Each row was made from one small tree. Brackets hold a mark, then the marks that hang from it, in alphabetical order. Every link used is in the known rows. Write each row's tree.
Known rows
[H T [Z N R]]: [ -5.7  47.2  63.1  21.6 -36.9  18.5   3.6 -15.7  28.8 -66.9  33.1  22.7
  14.9 -43.6  32.6  20.7  21.4  77.0   3.5]
[R [Z K [N H]]]: [ 12.5  12.8 -26.2  -7.2  38.4 -28.6  30.5 -11.3  18.8 -58.3 -21.1  35.9
  14.5 -41.9  25.4   1.3   2.1  62.3  16.0]
[H T]: [-21.2  19.4  54.4  10.8  -2.7  11.6  -1.0   5.4  28.2 -47.8   8.0 -11.2
  -5.6 -46.4  27.2  47.0   7.4  61.4 -20.4]
[Z [N H] R]: [ 15.8  23.1  -1.8   2.9  16.8  -5.4  19.2 -15.1   2.6 -66.0  -9.2  22.0
  12.1 -24.0  46.3  -9.0  47.7  69.2  11.5]
[Z K N R]: [  6.3  33.3   4.3  13.3  12.2 -35.7  28.7 -17.5   4.3 -36.3  14.4  23.1
  -1.0 -14.6  54.0   4.5  53.6  66.3  29.4]
[H [Z [K R] N]]: [  9.8  31.8  45.3  -1.9  -2.7   5.6  45.2 -27.1  22.4 -55.8   3.2  40.3
  16.2 -18.2  28.7  27.4  35.7  42.6  38.3]
[H T [Z R]]: [-26.1  26.8  62.0  32.3 -32.9  29.9  -8.9 -16.6  29.3 -43.1  39.0   1.8
  12.6 -43.4  52.8  27.2  29.4  59.6 -21.4]
[T [H [Z K R]]]: [ -9.4  26.9  39.7  41.5 -19.2   1.9  15.4 -33.3  32.5   4.7  25.6  15.2
  10.9 -43.1  46.7   3.3  36.2  37.9 -28.9]
[R Z]: [-12.0  -4.8  13.0   4.8  40.2 -10.0  34.5  -9.6  29.7 -24.0 -33.6  20.2
  25.9 -51.4  28.8  37.5 -19.5  52.7 -11.3]
[H T [Z K N R]]: [ -8.1  50.6  46.8  26.1 -36.4   2.8  -0.1 -17.3  23.0 -59.1  52.4  20.0
   1.7 -35.6  43.4  10.8  39.1  70.6  11.4]
[R [Z K [N [H T]]]]: [  5.7  22.1 -17.0  -4.2  26.2 -24.4  17.4   0.4  22.0 -66.4  -8.0  25.9
   7.4 -48.1  19.6   7.2  -2.4  70.0  11.5]
[H T Z]: [-19.3  23.6  72.4  20.9 -31.4  33.8  -5.4 -15.9  35.9 -55.3  25.5   5.8
  11.5 -50.0  30.1  35.8   9.2  54.1 -21.4]
[T H]: [ -3.5  18.2  47.1  21.7   5.0  -0.1  25.8 -13.9  36.2  -5.9 -14.7   8.1
   5.5 -51.6  20.5  26.6   4.1  44.2 -32.9]
[N U]: [ -9.5  -4.8  41.3  27.7  26.2 -42.7  18.3 -32.7  13.0 -30.2 -36.6  13.7
  -5.7 -23.2  47.4   7.2   9.9  58.7 -14.8]
[N H [Z K]]: [ 13.9 -14.7 -19.7  25.2  15.6  15.1  -1.4 -43.3  17.4 -53.1 -12.6  11.6
 -39.5 -19.8  65.7 -11.7  38.6  17.9 -29.4]
[H [Z K N R]]: [  6.0  30.1  28.2  21.4 -13.4  -6.1  22.6 -40.3  14.4 -42.1  28.0  38.6
  18.0 -22.8  53.4  -0.3  47.5  56.8  20.0]
[H T [Z K N]]: [ -0.7  46.2  55.0  13.5 -33.9   6.6   2.4 -17.0  31.3 -71.2  38.4  25.2
   0.3 -41.5  19.6  19.6  18.2  67.0  10.8]
[Z [N H U] R]: [ 15.6  20.3   2.5  19.4  21.5 -41.5  15.9 -28.0  -2.5 -65.4 -24.8  27.4
  -0.1 -15.5  56.2 -32.8  41.7  79.9  11.0]
[K R [Z N]]: [  2.8  30.3  27.9 -32.6  53.1  -7.5  73.7  -4.7  19.9 -51.6 -66.2  40.2
  23.5 -27.3   5.6  72.6  -4.4  55.7  45.5]

Which tree is each row?
[ 12.1  21.6 -20.8  24.2  20.9 -59.9   9.1 -30.1 -10.1 -57.3   0.4  25.6
 -14.8  -4.7  70.2 -44.2  63.2  74.2  19.6]  [Z K [N H U] R]
[  0.5   5.6   4.1  17.1   6.0  30.9  -4.9 -12.8  25.3 -67.7  -3.8  -5.2
 -53.3 -18.7  58.0  14.0  38.8  20.8 -16.2]  [N [H T] [Z [K R]]]
[ 13.7  19.4  -7.9 -19.3  42.5  -9.5  33.3 -22.6  12.7 -66.3 -48.3  41.7
  23.3 -43.2  11.8  25.6  -4.3  68.1   9.6]  [K [Z [N H]]]
[ 10.5 -14.6  -7.1  34.4  30.7 -21.6  10.0 -46.3   9.8 -53.2 -43.3  15.9
 -56.4   2.1  77.0 -23.4  37.1  21.5 -13.2]  [N H U [Z [K R]]]
[  8.5  39.7  55.7  40.9 -17.4 -19.1  27.1 -38.4  33.0 -20.0  -4.6  38.1
  13.5 -44.5  29.9  -9.6  11.3  62.1 -14.5]  [T [H [Z [N U] R]]]
[-25.1  28.7  62.8  12.7 -23.8  26.2   7.1  -6.7  31.2 -49.6  34.3   1.0
  -0.4 -31.2  39.9  43.5  34.0  41.4   4.4]  [H T [Z [K R]]]
[ -2.1  -5.5  12.1  20.4  13.1 -16.4   4.5 -41.6   4.9 -58.9 -13.8  17.8
  -4.9  -8.4  65.2 -28.0  50.1  39.2  -5.7]  [N [H [Z [K R]]] U]
[ 13.6  26.0 -22.7   8.1  13.8 -23.7  12.9 -18.0  -4.4 -57.0  15.4  19.0
  -2.9 -13.1  59.6 -20.9  69.5  64.3  21.4]  [Z K [N H] R]
[ -8.7  25.4  53.1  38.4 -19.8  14.1  18.6 -31.1  37.2  -1.8  10.6  18.4
  20.8 -49.4  38.4  11.1  21.8  42.0 -34.3]  [T [H [Z R]]]
[ 11.0  34.1  24.7 -16.2  25.6 -20.2  56.3  -2.9  14.0 -52.0 -15.2  25.6
  -3.2 -10.2  25.3  38.2  39.3  49.2  53.4]  [Z [K R] N]
[ 11.6  40.7  47.0  24.0 -20.2  -4.0  29.0 -31.4  38.2 -24.2  10.6  37.0
  11.3 -48.2  13.2   5.0  13.0  47.1  -7.7]  [T [H [Z K N]]]
[  5.9  32.3  12.9  20.9   8.1 -36.8  -1.1 -13.6   3.1 -77.0  -8.1  16.5
 -10.0 -23.0  50.1 -25.3  35.7  89.9   4.5]  [Z [N [H T] U] R]
[  5.8  12.2  14.6 -16.9  51.3 -21.5  58.0  -0.3  20.0 -60.4 -63.0  30.2
  13.8 -24.4  24.0  27.3  -1.3  56.0  31.4]  [K [R [Z [N H U]]]]
[  7.6  27.0  29.2  25.5  18.9 -54.5  31.0 -27.6   4.8 -44.2 -24.3  32.5
   1.2 -18.0  50.9  -6.8  25.7  82.6  17.9]  [Z [N U] R]
[ -7.9   9.9  29.7   9.1 -17.3  42.5 -18.5 -15.8  23.1 -76.9  18.2   1.1
   9.3 -44.6  37.3   3.1  30.2  49.8 -31.2]  [N [H T Z]]
[  8.7 -15.8  -7.1  54.4  21.8 -18.5  -6.7 -56.7   8.1 -46.4 -37.0  16.4
 -42.6 -12.3  88.8 -41.9  31.5  39.1 -38.7]  [N H U [Z R]]
[ -6.2  26.2  53.2  22.7 -11.1  11.4  32.3 -23.0  38.4  -6.0   7.0  17.2
   9.5 -39.7  28.5  24.3  26.9  26.7 -12.8]  [T [H [Z [K R]]]]
[-12.0  14.9  21.9   3.1 -11.5  36.8 -10.2  -8.2  17.9 -72.8  25.6  -2.5
  -1.8 -28.6  45.7   9.8  49.9  38.7 -10.1]  [N [H T [Z [K R]]]]
[  2.6  -1.0  22.8  21.6  19.8   9.0  36.1 -30.8  27.5 -26.3 -24.9  13.6
 -39.0 -10.9  59.1  36.9  25.6  12.3  -0.1]  [N [Z [K R]]]
[  7.8 -10.8 -28.3  38.3  12.9  11.4  -5.8 -42.5   9.8 -39.9   0.6   6.2
 -38.7 -12.8  88.9 -20.8  57.0  22.9 -29.4]  [N H [Z K R]]
